Known rows, with every step that occurs:
T > J > M > Y: [-22.9  -3.3   1.0  35.6 -22.3   6.1  20.9  11.1  -8.3 -30.3 -18.0   4.1
  -0.3 -16.6  27.8 -12.8 -26.5 -30.4   2.6 -30.0  25.0  17.7 -23.3]
J > M: [-21.9 -12.5 -10.8  33.7  -0.4   9.7  -1.0   5.9  19.2 -40.9  -7.0  16.6
   3.1 -19.5  30.8 -16.1 -13.5 -27.5 -19.1 -11.7   8.3  14.1  14.4]
T > J > M: [-28.8  -9.4  -2.5  29.9 -17.2   8.3  17.3   6.8  -0.2 -40.2   6.6  15.2
   1.2 -11.5  26.4 -16.2   1.8 -34.4   1.5  -7.1  24.1  16.2   6.1]
M > J > T > P: [ -6.7 -14.6  12.1 -15.6 -25.4  17.3   2.0  -4.3  20.7  16.2  -7.9   5.5
  54.6 -16.2  29.4  -7.4   8.3  -5.9  14.3  -2.7  24.4  24.5  -9.6]
J > M > K > T: [-19.5 -13.5  -2.4  16.4 -33.5   8.4  -8.7   1.6  22.5 -49.8 -16.1  28.4
  18.1 -31.1  23.9  -5.5  -2.5  -6.4 -42.8 -26.2  12.1  24.6  25.3]
T > P: [ 14.0 -17.4  10.9  -1.2   7.3  21.7   0.0  -5.6   7.4  -7.4   8.9  19.7
  10.2 -14.8  18.1  -9.3  -3.2  -7.4  -7.6 -10.4  18.5  18.9  -4.7]
K > M > J > T > Y: [-27.9   1.2   4.2   8.5 -11.1   9.9  23.0   5.1   2.7  -9.7  -0.3   9.7
  35.8 -23.6  38.7 -10.9  11.4  -6.2 -29.7 -43.8  33.4  29.9   6.8]
P > T > J: [ -6.7  -5.1  23.5  -4.9 -27.2  25.0  23.4  -1.5  -5.3 -39.5  -0.1  27.6
  10.5  -9.6  15.6   3.4  -8.6 -21.3   9.0  -5.0  41.5  24.3   0.2]
J > T > P > M: [  0.7  -5.6  17.3 -13.3   9.3  25.1  11.9 -10.6   0.8 -10.8  -4.9   2.2
  48.2 -37.7  23.6  -4.5  13.5 -20.9  20.2  -2.9  15.7  24.8   7.2]
K > T > J: [-15.0   0.5  25.2 -12.7 -18.5  13.9  18.0   3.1  -9.1 -43.1  11.3  31.8
  13.0 -12.4  16.8  -3.0   2.4 -11.5 -26.5 -17.3  36.1  28.7  34.6]
T > Y > M: [-15.1 -21.1   7.9  28.0   6.0  12.3  15.1   6.2  14.3 -31.9  -7.0  15.5
 -41.0 -28.0  34.6 -10.2  -2.6   2.2 -15.9 -32.5  19.4  15.9  -4.0]
P > M > Y > T: [ 10.5 -10.5  14.0   7.7  35.1  16.5  13.9  -4.6 -11.3 -31.9 -33.9  -8.0
   3.1 -23.5  26.4   4.2 -48.9  -5.0   3.1 -29.5   1.6  21.5 -25.5]
Y > M > J: [ -4.1 -29.1   6.2  -7.7 -14.3   8.5  -4.3   7.9  29.6 -18.7 -34.1  17.0
 -17.9  -7.4  24.7  -9.3 -16.1  -2.7  12.6 -32.4  20.8  22.2 -17.9]
T > Y: [-15.9  -4.3   1.8  13.6  13.6  22.0  19.3   8.3  10.2 -30.3   5.6  17.9
 -16.5 -14.7  31.8  -4.4  -7.0   3.5 -28.8 -24.6  25.4  16.1 -13.4]
K > T > Y > M > J: [-24.5 -20.4  26.4   7.3 -25.7   5.5  11.2  13.4   5.9 -19.6 -20.9  15.9
 -11.4 -15.6  27.8  -3.5  15.9  24.0 -18.6 -32.9  33.9  31.1  11.6]
T > P > M > K: [ 29.6 -18.4   7.2 -23.6  -1.5  30.4   0.8  -8.9   5.6 -16.6 -16.9  15.1
  14.3 -22.7   8.7   6.5   5.8   0.4  19.8 -28.6  25.6  24.3 -46.6]
K > T > J > M > Y: [-30.1   1.9  18.5  27.7 -33.8   0.8  18.5  11.1 -19.4 -36.4 -12.4  10.3
  18.5 -24.6  24.6  -9.8 -12.4 -19.6 -22.1 -31.6  28.4  28.5  23.1]
T > Y > M > J: [-16.8 -25.2   8.3  10.4 -11.0   9.7  13.1  14.6  17.2 -13.9 -25.7   8.7
 -30.3  -7.1  32.3  -6.6   5.0  15.0   5.5 -32.4  30.6  21.2 -34.4]
P > T > Y > M: [-14.3 -22.5  19.9  32.1 -12.8  17.2  16.2   1.9   6.1 -33.8 -12.5  18.7
 -27.9 -34.0  29.2  -1.5  -1.4   1.3  -3.0 -20.2  26.2  21.1  10.6]
M > K > T: [  1.8  -8.7   7.5 -20.5 -21.3  19.0  -8.0  -1.0  24.2 -46.6 -11.9  39.2
  10.2 -25.5  18.6   3.0 -12.7   6.9 -48.1 -35.6  21.2  26.4   9.5]

Rows:
[ 19.1 -24.4  19.1  22.2  16.3  12.5   4.9 -14.2 -11.3   4.8 -10.3  -5.3
  11.9 -24.0  25.8  -4.7 -35.3   3.8  -9.6 -13.0   1.7  17.9 -19.8]
M > Y > T > P
[  5.4   0.3  21.0  -8.1   3.9  22.7  13.0  -5.3  -8.5   2.7 -27.0  -8.1
  47.1 -39.3  26.0  -0.4 -16.3 -17.8  19.8 -29.7  18.6  25.6 -21.4]
J > T > P > M > Y
[-21.0 -22.4   9.1  -6.4 -25.1   5.9  -0.6   1.4  38.2 -13.9 -32.5   9.4
  13.2 -28.6  38.6 -10.2 -12.4 -13.0  11.9 -21.9  15.7  22.2  -1.7]
Y > M > J > T
[-18.2  -6.9  -7.0  37.2  -4.4   8.2   1.2  10.1  11.3 -29.0 -28.7   4.4
   1.9 -23.3  32.3 -13.6 -43.0 -22.4 -17.9 -35.0   7.4  14.9 -10.6]
J > M > Y
[  2.4  -9.5   3.0  -7.6  -4.1  10.4   1.0   2.7   4.9 -20.2 -10.4  25.4
  16.9  -1.9  19.8 -12.2 -13.3 -16.3 -22.8 -51.1  28.9  29.5  -1.9]
K > M > J
[ 18.3 -30.3  21.6 -11.2  13.7  18.7   9.6 -10.2 -15.4   3.6 -15.8 -10.2
  33.0  -3.7  15.2   2.4   9.8   8.4  39.3   6.0  10.2  28.1 -26.3]
Y > T > P > M > J
[  3.9 -14.2   6.6  15.5  19.9  10.4   6.2  -5.8   3.7 -25.9 -23.1   3.1
  -2.8 -18.8  32.6  -2.1 -58.0  -2.5 -25.8 -25.4  -1.2  16.6 -17.4]
M > Y > T
[ -4.8  -4.7  17.2 -25.2 -38.2  17.1  11.4   0.1   5.2 -47.1  -1.1  38.0
  10.2 -15.7  14.5   4.9   2.5  -1.9 -30.6 -32.9  40.5  29.7  -1.9]
M > K > T > J
[ -6.5 -30.9  20.0  -2.4 -30.2   7.8  -3.3  -5.9  24.1  14.5 -21.5   3.8
  28.3 -28.9  31.2 -13.4  11.7  -6.2  26.8 -10.7  17.2  24.9   0.4]
Y > M > J > T > P
[-30.9   3.4   9.5 -15.1  -3.2  23.9  28.9  11.2   8.2 -17.5 -23.4  -5.3
  31.1 -16.8  35.1   4.2  13.3   4.9  22.3 -18.8  35.4  26.9 -30.8]
P > M > J > T > Y
[ 30.6 -31.8  10.4  -9.0  13.1  23.1   3.5 -21.5  -5.3 -16.0 -11.2   4.1
  17.0 -28.2  13.6   7.2   0.1   6.8  16.5  -9.0   7.2  21.9 -33.2]
Y > T > P > M > K
[ -7.2  -0.3  14.8 -16.5  -5.8  26.6  16.5   5.2  -1.6 -46.8 -15.9  20.9
   2.7 -29.2  17.6  13.7  15.5  21.8 -25.7 -43.0  35.1  31.1 -12.1]
P > M > K > T > Y
[-21.6  -4.5  14.9  41.8 -43.0  11.7  21.2   6.6 -16.1 -31.1 -24.4   6.8
  14.4 -20.3  22.6  -3.2 -24.6 -33.8  15.4 -16.3  32.8  23.0  -5.6]
P > T > J > M > Y
[-21.2  -5.0   3.3 -20.5 -19.4  16.0   3.8   3.8  34.3 -14.6 -21.9  11.6
  40.6 -11.3  37.0  -5.6 -14.7 -11.4  -3.7 -15.4  22.0  21.8 -11.3]
M > J > T
[  9.4   0.3   5.5  11.9  11.4  10.6   4.7   0.8  -8.1 -24.2 -16.5  21.0
   4.0 -23.5  25.0 -12.8 -44.0 -25.8 -45.2 -76.1  21.0  25.5   0.1]
K > M > Y
[-11.9 -18.4 -18.8  23.2 -22.2  12.5  -6.4   2.2  33.1 -44.9 -18.7  21.2
  -1.7 -24.4  28.1  -8.5 -17.0 -13.5 -19.4 -25.4  10.3  13.8 -18.4]
J > M > K
[-27.0  -9.8  12.7  34.0 -36.2  13.0  19.8   2.3  -6.3 -43.6  -1.1  17.6
  15.7 -17.9  20.9  -7.2   3.8 -37.0  16.0   6.6  31.6  22.3  20.7]
P > T > J > M
[  0.4 -25.0  13.5  -7.0 -26.7   9.0 -11.6  -3.8  27.8 -44.0 -25.7  36.3
 -16.9 -38.2  21.3  -2.3  -8.8   6.3 -35.8 -46.2  16.1  26.9  18.3]
Y > M > K > T
[-16.9 -28.1  -3.1  33.8 -23.1   4.7  15.8 -10.7   3.2 -41.7  -1.1   9.2
  -1.3 -22.7  29.5  -8.6  -3.6 -16.1  -0.4  -1.7   8.6  15.9 -16.1]
Y > T > J > M > K
[ 14.7  -8.5  -2.7 -25.5   5.7  29.4   2.6   0.0  19.1 -46.2 -28.8  22.4
  -1.2 -18.1  16.8   8.5 -17.6  -5.7   4.2 -40.3  23.2  21.8 -49.1]
P > M > K
[-33.1 -14.5   7.5  25.5  -3.3   9.5  18.9   1.6  23.7 -25.1  -4.9   8.9
 -12.3 -48.1  46.7 -13.6   0.5  -4.6 -16.6 -23.5  14.5  17.1  15.2]
J > T > Y > M
[ 10.1 -13.1   7.2  29.0  26.2   3.7   7.7 -12.7 -17.0 -23.7 -12.1   8.2
   7.2 -29.3  31.1 -10.5 -50.6 -17.2 -46.3 -54.5   2.1  23.8  12.0]
K > M > Y > T
[ 16.7 -17.0  17.2 -28.4  -1.1  26.1   4.6   2.7  -6.5   0.3 -20.7   1.6
  29.4   0.2   8.3   2.3  12.9   0.6  42.1 -12.8  31.9  29.5 -40.0]
T > P > M > J
[-35.7  -4.8  12.5  22.7 -29.3   3.8  16.4   5.6 -10.2 -48.3  10.1  21.1
  20.3 -21.0  20.9 -13.6  15.5 -24.5 -21.9  -7.5  24.8  27.9  51.0]
K > T > J > M
[-15.5  -1.4  11.0 -30.0  -5.5  21.5  10.8   5.6  19.8 -22.3 -33.2   2.1
  45.5 -15.3  28.7   1.5  -5.4 -14.8  26.5 -16.1  23.7  27.5 -20.1]
P > M > J > T
[ -5.3 -26.2  -1.2  16.2 -12.5  15.1   8.8   3.0  28.6 -33.2 -16.4  21.3
 -45.2 -32.9  32.9  -2.7  -4.5  13.8 -17.6 -46.2  24.9  15.6 -39.4]
T > Y > M > K
[  4.0  -7.3  23.3   3.0  17.8  14.8  33.2  -5.0 -31.7 -32.5 -20.7  -9.0
   1.9 -16.4  22.2   4.4 -32.3 -12.7  25.1 -24.4  18.4  23.4 -35.1]
P > M > Y > T > J
